Each row comes from the steps of one path. Every step used is in the known rows, and no mark comes twice. Write the path behind each row, first mark first.
Known rows
X-B-F-R: [21,-8,23,-20,-27,-34,47,-32,7,2,7,2,-22,57,-12,-44,-25,-14,-3,-31,34,53,-21]
B-U-T-F: [10,-29,10,-8,-15,-19,60,-60,-1,25,-3,-47,-36,33,6,-31,-36,1,-55,21,-1,14,-1]
T-F-B-U: [-4,-49,24,-38,-23,-42,38,-25,-9,15,-15,-18,-15,12,-7,-31,-46,10,-31,-22,20,31,-10]
G-F-B-U-T: [-10,-21,42,-45,-9,-10,39,-45,-6,5,-36,-12,-55,42,4,-1,-32,37,-64,-21,25,6,-31]
T-F: [26,15,6,27,-19,-23,57,-54,5,19,15,-31,-1,29,3,-41,-28,-4,-13,11,-3,14,8]
R-U-B: [17,13,77,28,13,-31,9,-33,11,7,1,-7,-49,14,-7,-11,-54,22,-8,-12,42,6,-4]
X-B-U-T-F: [7,-26,8,-19,-4,-26,55,-57,-5,31,-14,-39,-56,36,0,-46,-47,3,-54,10,6,29,-4]
X-B-U: [6,-32,16,-29,24,-38,20,-11,-15,27,-26,20,-52,7,14,-30,-56,14,-7,-26,35,62,-16]
G-U-T: [2,20,53,-14,-7,-13,37,-61,-16,4,-1,-13,-45,44,9,5,-13,34,-47,9,13,4,-11]
X-B-F-T-U: [-43,-44,17,-28,-25,-56,39,-58,-23,23,-10,-18,-29,20,-12,-50,-17,-12,-30,5,13,44,-30]
X-B-U-T: [2,-28,23,-41,26,-10,23,-36,-11,25,-32,0,-76,38,12,-20,-36,24,-52,-5,38,38,-25]
G-U: [6,28,54,4,-16,-43,39,-43,-23,0,13,3,-14,13,11,2,-24,27,-1,-7,1,18,6]
U-B: [28,28,40,-6,5,-5,17,-34,9,3,-18,-6,-54,49,1,-19,-50,31,-24,-5,48,23,-15]
R-F-T-U-B-X: [-39,-54,18,-45,-27,-16,35,-49,-19,10,-23,-54,-53,31,-18,-54,-55,23,-7,12,2,50,-36]
F-T-U-B-X: [-28,-52,20,-57,-17,-19,31,-49,-24,14,-26,-53,-49,49,-9,-53,-50,41,-23,15,10,65,-36]
X-B: [18,30,14,-6,30,-22,14,-26,-3,25,-18,26,-45,36,4,-46,-36,18,0,-24,41,47,-15]
X-B-F-T: [-17,-19,25,-41,-13,-32,36,-24,2,-4,-9,1,-46,36,-16,-25,-8,-19,-10,-3,26,46,-15]
B-F-R-U: [10,-21,71,44,-22,-53,39,-34,12,2,44,-7,6,5,-13,-13,-16,-19,18,-24,17,12,-4]
G-U-T-F-B-X: [-13,-36,26,-66,-34,-27,49,-54,-25,4,-14,-55,-27,60,-20,-37,-40,39,-36,-1,-16,35,-8]
F-R-U-B: [11,3,84,25,-7,-29,16,-36,13,5,11,-17,-36,27,-20,-35,-46,19,-2,-24,55,17,-21]

Which path is each row?
[4,-37,52,-16,-8,-23,26,-32,-5,4,1,-39,-37,40,-14,-38,-59,36,9,-11,18,52,-20]
F-R-U-B-X
[-1,-7,68,27,0,-9,27,-54,9,14,22,-22,-22,34,-8,-26,0,13,-24,-7,37,1,-28]
F-R-U-T
[-5,-44,33,-45,-6,-31,18,-12,-10,9,-22,6,-20,12,0,-13,-35,21,-22,-32,39,36,-22]
F-B-U
[0,-35,5,-50,-24,-20,43,-39,-12,7,-10,-45,-8,52,-16,-47,-40,28,-13,-9,-5,46,-10]
T-F-B-X
[-50,-10,29,6,-39,-38,54,-73,-23,19,-10,-27,-7,11,-1,-49,-15,17,-24,-3,-1,18,-42]
G-F-T-U
[-12,-23,27,-26,-27,-23,44,-27,7,-15,7,-10,-23,32,-7,-4,6,-20,-9,11,16,30,-12]
B-F-T
[7,20,90,34,-22,-34,32,-44,12,0,2,-19,-40,26,-17,-28,-59,27,-5,-36,36,5,-21]
G-F-R-U-B
[-2,-40,13,-41,-9,-21,30,-52,-23,18,-24,-43,-47,49,3,-42,-65,46,-22,10,5,60,-25]
T-U-B-X
[2,2,35,-8,-7,-27,19,-59,-11,23,-22,-24,-47,36,1,-40,-55,31,-42,2,38,27,-28]
T-U-B
[9,-1,77,30,-21,-38,32,-47,13,10,15,-40,-32,26,-26,-48,-55,9,-11,-13,38,14,-12]
T-F-R-U-B
[0,0,29,-30,-24,-11,37,-57,5,13,-14,-34,-20,58,-23,-44,-16,17,-59,-8,27,-1,-15]
U-T-F-B
[-3,-8,21,-44,-25,-16,45,-35,-14,-6,-26,-18,-18,51,-4,-24,-45,49,-6,-34,-11,36,-22]
G-F-B-X
[-1,-33,20,-20,-31,-21,58,-54,0,26,0,-45,-28,56,-17,-82,-31,1,-36,-11,30,46,-31]
X-B-U-T-F-R
[-50,-30,22,-6,-22,-31,33,-60,-22,27,-1,-29,-2,12,-5,-57,1,8,-22,12,21,34,-41]
F-T-U
[20,-18,17,-42,2,-3,26,-30,-8,2,-21,-29,-53,58,3,-26,-60,46,-9,3,12,57,-15]
U-B-X
[-63,-33,21,8,-35,-27,38,-60,-16,23,3,-29,-9,-8,-17,-60,-4,-15,-4,8,13,15,-41]
R-F-T-U
[10,-3,22,5,-41,-3,63,-65,10,16,19,-52,-3,66,-15,-71,-8,1,-33,0,25,24,-28]
U-T-F-R
[-11,-47,31,-37,-16,-26,39,-49,-10,14,-6,-53,-22,44,-23,-40,-37,27,-25,-4,-8,26,-9]
R-U-T-F-B-X
[-4,10,75,37,-14,-14,44,-63,9,8,14,-22,-26,34,-5,-19,-13,20,-26,-18,20,-12,-29]
G-F-R-U-T
[2,-18,63,7,1,-30,30,-52,9,14,11,-13,-47,42,-14,-23,-17,-2,-31,-12,32,12,-18]
X-B-F-R-U-T
[7,-31,25,-28,12,-1,32,-40,-5,15,-17,-11,-53,34,20,-1,-23,22,-51,8,28,21,-22]
B-U-T
[22,-19,27,-21,-28,-49,42,-56,-4,4,-12,-15,-53,40,4,0,-57,-5,-46,8,10,23,-2]
T-U-B-F
[-6,-38,37,-54,3,-4,21,-37,-7,11,-29,-12,-51,42,3,-8,-20,29,-63,-10,42,17,-31]
F-B-U-T
[28,-10,40,-20,-43,-24,46,-36,15,-11,7,-17,-28,65,-13,-29,-34,-5,-18,-17,38,38,-21]
U-B-F-R
[-30,-17,43,-25,-19,-25,20,-56,-12,15,-23,-35,-50,36,-14,-52,-37,25,-42,10,44,33,-40]
F-T-U-B
[14,31,68,-17,-14,-33,26,-42,-13,-5,-13,-10,-59,36,-2,-5,-57,40,-25,-6,28,20,-3]
G-U-B
[5,-20,66,18,-10,-22,38,-55,11,6,23,-21,-30,37,-8,-7,-7,-4,-30,-3,25,-1,-17]
B-F-R-U-T
